Each row comes from the steps of one path. Every step used is in the known rows, and no mark comes twice. Write the path behind each row, first mark first.
In the rows, zero is written as 128.
Known rows
lufur -> gabef -> fuzo -> teza: [126 154  92 125 132 130 171  71 159 150 104 147 107 106 111 112 111 115
 144  99 127 148 147 140 112 116 142 134 119 152 138 152 149 133 127 115
 156 101 138  89 148  40 193 114 147 156 140 168 129 103 142 128 104  69
 105 140]
gigir -> kavor -> gamul: [150 119 137 125 146 157 133 140 141  95 174 129 145 131 112 139 113 138
 126 138 111  98 168 124 138 172  94 125 113 113 163 134 127 119 120 116
 128  86 109 143 134 112 144 140 150 151 112 117 123 126 116 127 143 181
 139 186]
lufur -> gabef -> fuzo: [115 161 105 109 130 134 152  55 105 157 132 133 115 103  99  84 139 121
 130 132 121 147 154 136 127 112 136 124 126 145 126 127 132 135 124 143
 141  94 123  98 144  54 165 106 140 135 136 149 123 120 137 133 120 103
 118 130]
lipesus -> fupuro -> kavor -> gamul -> gigir: [161 116 120 134 126 137  95 166 210 122 160 146 139 160 107 164  87 116
 130 107 172  79 144 127 135  76 110 115 141 118 165 133 120 107 130 152
 129 171  98 160  99 150 122 158 104 118 114  80  87 143 137 128 157 172
 151  91]
gigir -> gamul: [112 122 141 122 135 109 144 158 138 151 145 109 129  92 134 105 110 152
 116 158 115 136 157 119 132 140 117 142 115 119 117 133 115 139 139 147
 132  95 121 145 125  98 129 130 124 155 133 151 128 133 118 116 129 166
 111  89]
lipesus -> fupuro -> gamul -> gigir -> lufur -> gabef -> fuzo: [134 142 124 142 109 124 100  62 104 152 137 163 103 157 131  90 146 129
 139 142 174 159  97 126 110  79 185 107 133 163 133 109 152 107 147 141
 102  54 110  63  86 120 145 110 133 126 119 142 104 100 149 126 149  40
 130 129]
gamul -> kavor -> gigir: [108 134 138 128 151 118 122 151 136  78 121 104 142 138 130 166 153 130
 110 127 116 118 114 134 142 137 121 127 143 121 127 128 107 129 121 110
 141 198 159 147 119 183 121 124 128 123 150 160 161 120 118 143  94 173
 163 134]
lipesus -> fupuro -> kavor: [116 118 100 129 112 108 110 154 190 193 146 144 114 150 114 143 102  97
 154  98 168 115 122 127 115  86  95 102 138 126 162 132  99  99 125 147
 158 179 136 161 145 125 100 130 136 116 139  58 109 149 119 133 139 127
 123  79]
lufur -> gigir -> kavor -> gamul -> fupuro -> lipesus: [195  80 134 124 112 177 128 105  65  46  93 136 131 123  60 158 176 122
 139 129  87 130  97 127 153 169   4 131 125 100  95 139 127 131 128  85
 131 107 143 153 149 147 104 172 127  67  94  90 147 154 133 132 158 149
 121 204]
fuzo -> gabef: [ 93 148 147 113 130  94 169  77 156 158 153 134 117 115 112 103  89  99
 137 152 102 130 144 125 123 132 195 130 131 136 113 125 138 120 134 132
 128 128 133 154 148 103 124 136 135 144 146 125 119 125 101 142 108 133
 112 188]
gabef -> fuzo -> teza: [116 147 101 126 145 140 169 124 181 163 149 163 114 116 120 122  90 113
 154 144 145 155 157 138 106 116 163 134 121 145 119 169 137 118 129 123
 154 126 141 114 134  37 192 136 129 178 158 207 135 111 143 118 118 116
 110 125]
kavor -> gigir -> lufur -> gabef -> fuzo -> teza: [115 145 102 127 131 109 145  84 120 132  82 144 126 122 164 136 118 140
 132 109 126 182  94 143 112 139 157 149 118 173 144 136 131 129 129 102
 124  97 131  83 138  93 181 104 134 183 120 165 136 103 147 124 104  34
 103 154]
fupuro -> kavor: [116 140 108 125 122 127 136 156 157 168 137 123 123 125 134 114  91  94
 138 115 143  91 159 125 124 135 104 115 123 121 142 133 105 137 117 153
 162 151 141 159 165 104 100 124 139 111 140  94 128 152 125 129 121 145
 115  85]
lipesus -> fupuro: [114 123 128 116 125 114 118 147 161 187 184 157 115 149  98 143 116 136
 156 150 139 147 120 129 113  98 160 125 137 129 138 135 120  90 130 130
 144 148 139 138 130 103 137 143 129 146 149 109 116 132 104 136 142 171
 132 126]
fupuro -> lipesus: [116 133 119 119 114 155 155 154  79 151 158 140 113  96  93 132 101 130
 143 172 106 131 131 132 128 139 112 133 121 119 103 132 122 125 129 139
 151 128 162 138 179 105 136 133 126  81 134 115 128 131 110 141 133 168
 107 157]
gamul -> fupuro -> kavor -> gigir: [137 112 138 122 124 124 115 178 138 114  71 113 130 116 120 161 119 102
 142  85 145 132 120 133 128 116  45 116 153 110 140 146 100 139 119 116
 137 240 135 170 124 210  90 144 111 114 138  91 151 152 134 121 100 172
 126  91]
kavor -> gigir -> gamul: [115 112 143 125 148 116 136 199 127 109 131  96 149  90 135 141 116 158
  89 165 113 139 128 122 134 130 121 151 122 116 132 125 103 139 139 123
 122 141 124 143 105 152 128 138 114 159 124 129 133 137 129 119 102 176
 132 131]
gamul -> gigir -> lufur -> gabef -> fuzo: [115 165 128 122 132 122 133  71 104 150 125 152 116 134 143  79 146 135
 126 153 129 145 143 133 131 147 194 134 119 174  98 118 157 128 125 146
 102  26 121  72 140  86 157  93 111 135 113 211 147 121 156 118 132  60
 128 121]
kavor -> gamul: [132 137 127 110 133 160 146 121 119 121 186 133 139 125 119 128 111 146
 126 148 108 121 185 127 131 121 135 138 121  99 137 130 141 118 119 138
 126 131 107 142 124  86 160 147 122 153 135 121  96 129 106 127 141 215
 134 148]
lipesus -> fupuro -> gamul -> kavor -> gigir -> lufur -> gabef: [131 118 130 154 109 106  85  79  88  99  89 116 114 167 159 149 175 131
 135  70 140 145  43 128 115 101 111 112 143 116 174  89 124 121 145 121
 116 167 138 110  89 223 105  99 157 112 128  70 119  97 110 154 127  58
 140 140]
lufur -> gigir: [110 130 117 115 130 114 141  99 131 155 147 144 141 141 105 113 157 135
 113 170  76 136 112 128 143 149 177 144 118 133  66 129 132 135 113 106
 154 101 156 117 145  62 127 138 129 108 138 139 150 166 125 130 128 124
 133 152]
kavor -> gigir: [104 135 134 117 146 115 135 166 125 130 153 124 145 119 119 156 118 150
 109 163 105 136 120 133 132 133 162 140 133 126 121 136 115 126 119 110
 131 191 144 131 130 136 143 137 122 138 139 135 146 132 122 135 103 178
 143 151]
teza -> gabef: [111 156 133 116 122 139 121 116 132 170 148 125 120 112 102 102 113 158
 124 126  99 134 177 125 127 112 190 124 131 131  81 137 131 111 112 132
 125 180 124 147 148  52 137 132 164 107 126 111 126 122 109 133 125 112
 144 143]
fupuro -> gamul -> kavor -> gigir -> lufur -> gabef -> fuzo: [118 146 120 142 128 138 111  17  52  70  82 112 114 132 168 109 187 118
 120 101 144 157  81 129 124 111 106 110 133 134 147  98 122 137 135 126
 113 129 129  93  95 168 126  87 153 139 128 169 135  90 144 139 113  47
 135 143]
lufur -> gigir -> kavor: [131 112 130 123 139 103 130 124 154 129 140 131 148 147  96 127 169 120
 116 151  83 113 105 120 143 203 141 128 112 146  94 134 123 144 110  88
 152  62 158 115 158  86 112 126 153 106 114 143 181 159 137 133 128 106
 130 178]
fuzo -> teza -> gabef: [123 147 121 132 125 133 141 153 192 176 122 131 116 102 111 129  84 154
 132 101 115 136 168 130 109 114 210 139 119 138 101 162 142 126 114 113
 142 198 132 140 157  43 172 143 165 127 137 128 124 111 115 131 117  87
 127 140]

Which path is each row?
[149 138 126 132 131 158 122 174 181 109 149 124 144 132 115 139  89 109
 113 123 145  59 178 123 139 118 102 124 127 109 147 137 128 141 118 148
 128 137 101 151 123 142 117 146 108 121 122 111  96 146 146 122 143 169
 144  98]
fupuro -> kavor -> gamul -> gigir
[126 118 132 149 122 128 109 126 143 119 162 129 109 160 114 131 152 101
 152 108 161 118 101 123 112  69 106  99 145 109 144 123 127 105 141 136
 153 198 147 142  85 161 109 135 151 123 166 109 116 101 100 144 135 136
 142 103]
lipesus -> fupuro -> gamul -> kavor
[131  97 168 119 139 120 128 202 106 102  83  95 138  86 122 152 138 152
 116 124 132 161 121 127 131 120  69 148 145 108 125 138 111 143 143 115
 110 178 118 158  92 203 113 158  99 141 125 147 147 134 132 108  97 191
 126  99]
kavor -> gigir -> gamul -> fupuro
[131 137 147 123 133 138 129 136 115 118 174 144 145 151 159 120 116 162
 117 171 120 108 169 127 128 157 185 148 116 130 118 124 164 118 125 135
  88  55 102 112 127 125 151 133  97 141 119 175 110 130 129 113 156 168
 143 133]
kavor -> gamul -> gigir -> lufur
[ 98 133 136 119 139 110 128 151  90 146 144 135 137 131 171 138 130 157
 125 172 109 149 104 131 125 163 175 148 118 135 116 120 120 119 120 124
 105 132 142 119 140 143 123 120 120 158 126 147 145 131 118 120 118 138
 135 151]
kavor -> gigir -> lufur
[141 140 143 124 148 153 139 161 144 107 180 129 151 131 112 141 100 145
 102 164 113  93 177 127 143 127 170 145 128 116 106 136 156 126 123 126
 113 115 105 122 117 125 152 153  97 132 133 158 112 131 129 122 143 204
 157 142]
kavor -> gamul -> gigir
[135 122 123 127  97 111 116 119  89 132  28 111 120 121 159 137 144  91
 147  42 139 148  91 135 123 145  45 119 141 136 149 116 108 158 121 126
 114 167 132 139 158 199  72 108 122  96 109  70 148 146 134 122 106  79
 111  87]
gamul -> fupuro -> kavor -> gigir -> lufur -> gabef
[152 124 147 108 123 172 149 130 104 107 133 132 126 127 103 134 118 132
 153 124 119 138 172 131 125 107  88 131 138  97 128 144 151 125 125 124
 114 142 101 161 109 136 143 166 104 135 146 133 110 125 105 119 141 224
 129 142]
kavor -> gamul -> fupuro
[121 107 114 129 126 100  94 179 187 153 135 128 133 148 115 179 105 110
 134 103 163 121  85 134 127  85  90 111 147 125 169 129  79 102 120 131
 150 242 138 164 119 175  98 144 133 130 131  40 116 151 131 135 114 142
 139 105]
lipesus -> fupuro -> kavor -> gigir
[141 132 162 157 143 129 120 189 159 116 161 127 140 125 120 125 120 114
 115 162 139  85 130 111 125 165 149 110 123 133 121 140 148 148 130 114
 132  83 136  92 118 169 112 132 150  98 121 154 160 107 137 124 130 153
 156 160]
fupuro -> gamul -> gigir -> kavor
[114 135 121 131 129  93 119  84  78  92  78  99 134 143 170 135 172 134
 122  84 100 127  90 133 137 169 130 129 131 142 147  99 124 144 123 117
 115 129 150 115 149 182 117  81 137 112 120 139 152 115 120 145 101  77
 143 132]
gamul -> kavor -> gigir -> lufur -> gabef
[119 150 150 148 134 144 134 188 142 138 160 134 130 123 121 116 116 118
 113 175 136 114 134 120 124 115 188 126 129 125 100 132 152 143 131 132
 131 130 131  95 104 137 134 139 127  98 145 161 133 112 130 126 124 166
 150 122]
fupuro -> gamul -> gigir
[121 134 142 151 142 135 117 153 113  62 116  95 137 121 129 151 164 117
 107 125 131 114 108 124 131 106 121 114 147 102 133 118 120 142 130 112
 144 222 151 133  84 201 111 132 147 124 156 131 143  98 120 144  97 162
 160 135]
fupuro -> gamul -> kavor -> gigir
[121 115 143 151 123 109  84 116 108 100 135 127 123 166 167 161 165 120
 139 127 157 148  57 126 110 102 126 116 146 112 152 110 110  95 143 124
 121 187 147 133  80 217 102 120 137 136 145 114 124 100 110 141 132 105
 147 120]
lipesus -> fupuro -> gamul -> kavor -> gigir -> lufur
[120 155 141 147 108 122 134 116  86 152 123 136 123 127 169  89 138 128
 120 149 124 123 115 120 116 143 199 129 120 146 113 105 166 154 132 138
 108  54 126  63 128 139 109  97 139  83 120 130 126 104 124 129 138  68
 124 131]
fupuro -> gamul -> gigir -> lufur -> gabef
[153 148 101 130 121 150 113  29 119 106 107 134 127 136 159  97 127 109
 115  98 153  94 166 131 139 127 104 112 118 146 156 110 134 128 122 165
 106  63  83 111 133 101 139 103 112 145  90 131  92 145 170 114 153  66
 120 103]
fupuro -> kavor -> gamul -> gigir -> lufur -> gabef -> fuzo
[166 116 139 110 106 206 146 135  54  83 126 133 113  94  86 152 118 130
 160 138 124 146 149 137 126 113  31 126 137  85 119 140 135 117 139 126
 123 158 121 166 147 148 140 164 107  88 129  99 104 130 104 131 147 220
 115 158]
kavor -> gamul -> fupuro -> lipesus
[115 156 139 129 120  99 130 120 113 166 124 136 128 138 155  99 133 139
 121 133 108 113 126 131 132 172 203 143 121 159 112 114 163 148 122 139
 106  33 132  79 163 117 131  87 119  89 112 150 142 129 128 126 133  81
 127 121]
gamul -> gigir -> lufur -> gabef
[120  99 130 122 135 104 138 120 131 136 134 111 146 113 116 112 162 158
  93 161  85 146 127 118 146 150 151 155 108 126  84 123 121 150 132 123
 141  59 133 130 120  77 109 141 117 138 121 139 144 172 138 119 136 131
 111 109]
lufur -> gigir -> gamul
[102 130 139 132 140 102 116 130  98  94 115 110 141 149 179 150 154 139
 126 125 116 128 100 131 133 169 140 135 132 135 127 117 119 118 123 118
 115 155 154 142 139 184 107 106 121 138 140 181 166 121 119 136 107 123
 150 124]
gamul -> kavor -> gigir -> lufur
[150  81 127 128 112 113 123 125 148 123  43 100 127 110 104 119 168 104
 119  86 127 132 116 119 139 137  29 123 130 110  97 135 102 169 128 130
 143 113 124 167 116 134  55 147 109 110 119 111 151 190 152 107 133 108
  94  49]
lufur -> gigir -> gamul -> fupuro -> kavor
[116 117 139 134 143 108 130 153 142  99 119  80 131 107 138 120 142 129
 109 115 135 113 158 120 140 147  97 133 125 117 126 127 113 141 143 146
 143 106 135 167 120 141 111 116 122 145 139 181 147 124 116 127 123 155
 121  69]
gigir -> gamul -> kavor
[125 123 126 140 114 130 115 134 139 175 181 152 107 141 111 128 121 125
 150 158 153 150  99 121 100  63 148 110 134 114 138 127 129  97 140 130
 143 169 134 124  89 125 127 148 146 126 158  84  97 108  98 131 138 150
 127 130]
lipesus -> fupuro -> gamul
[133  81 119 139 130 102  91 192 177 140 111 101 137 116 123 165 104 134
 111  94 173 126  95 124 130  88  54 123 140 114 182 123  62 116 147 139
 136 215 120 175 100 192  91 146 119 161 119  47 109 165 141 125 123 136
 126  74]
lipesus -> fupuro -> kavor -> gigir -> gamul
[115 149  90 126 121 117 161  63 132 165 103 159 102 124 161  90 120 116
 152 103 134 166 132 139 106 138 171 136 108 166 133 139 147 131 128 125
 132  48 130  85 151  39 181  97 140 163 130 183 127 101 137 121 127  22
  92 132]
gigir -> lufur -> gabef -> fuzo -> teza
[149 150 108 135 134 147 148  89 150 100 114 156 125 138 154 119 105 142
 127 106 137 127 158 136 124 132 174 149 110 157 131 138 171 125 135 119
 102  25  92  77 116  76 203 117 113 164 108 200 103 106 164 115 145  51
 112 133]
kavor -> gamul -> gigir -> lufur -> gabef -> fuzo -> teza
[143 156 120 116 133 156 134  41  88 110 133 148 128 136 144  95 137 150
 114 140 124 135 171 133 135 132 161 140 118 152 122 112 169 126 128 148
  88  28  87  82 120  86 176 111 104 153  98 183 104 120 159 117 154  90
 134 148]
kavor -> gamul -> gigir -> lufur -> gabef -> fuzo
[117 132 107 130 111 102 120 106 110 155  80 111 130 125 175 124 124 108
 119  84 126 122  98 132 132 153  99 122 124 140 165 100  98 149 115 133
 124 145 135 127 169 156  94  93 142 103 101  50 138 148 135 132 108  58
 112 117]
fupuro -> kavor -> gigir -> lufur -> gabef
[150  91 150 121 105 161 147 202  62 116  84 110 107  61  90 130 115 135
 154 140 133 156 132 127 131 127  27 135 131 104 101 139 113 139 156 136
 124 113 132 166 146 158 108 148 104  96 124 121 131 134 117 118 133 179
  83 101]
gigir -> gamul -> fupuro -> lipesus
[154 111 116 134 114 125  94 141 168 147 160 152 133 177 155 149  94 120
 144 105 171  87 130 125 124 105 122 121 125 127 163 118 130  98 131 162
 104 118  94 149 123 163 112 140 104 145 108  96  91 151 136 116 175 120
 137  78]
lipesus -> fupuro -> kavor -> gamul -> gigir -> lufur
[162 104 124 122 141 136 130  83 145  85 154 131 159 157  99 139 163 137
 108 148  83 105 129 121 152 185 105 133 108 120 114 128 133 132 111  94
 137  61 127 132 131  76 122 147 145 131 106 115 137 157 133 130 149 147
 138 199]
lufur -> gigir -> kavor -> gamul
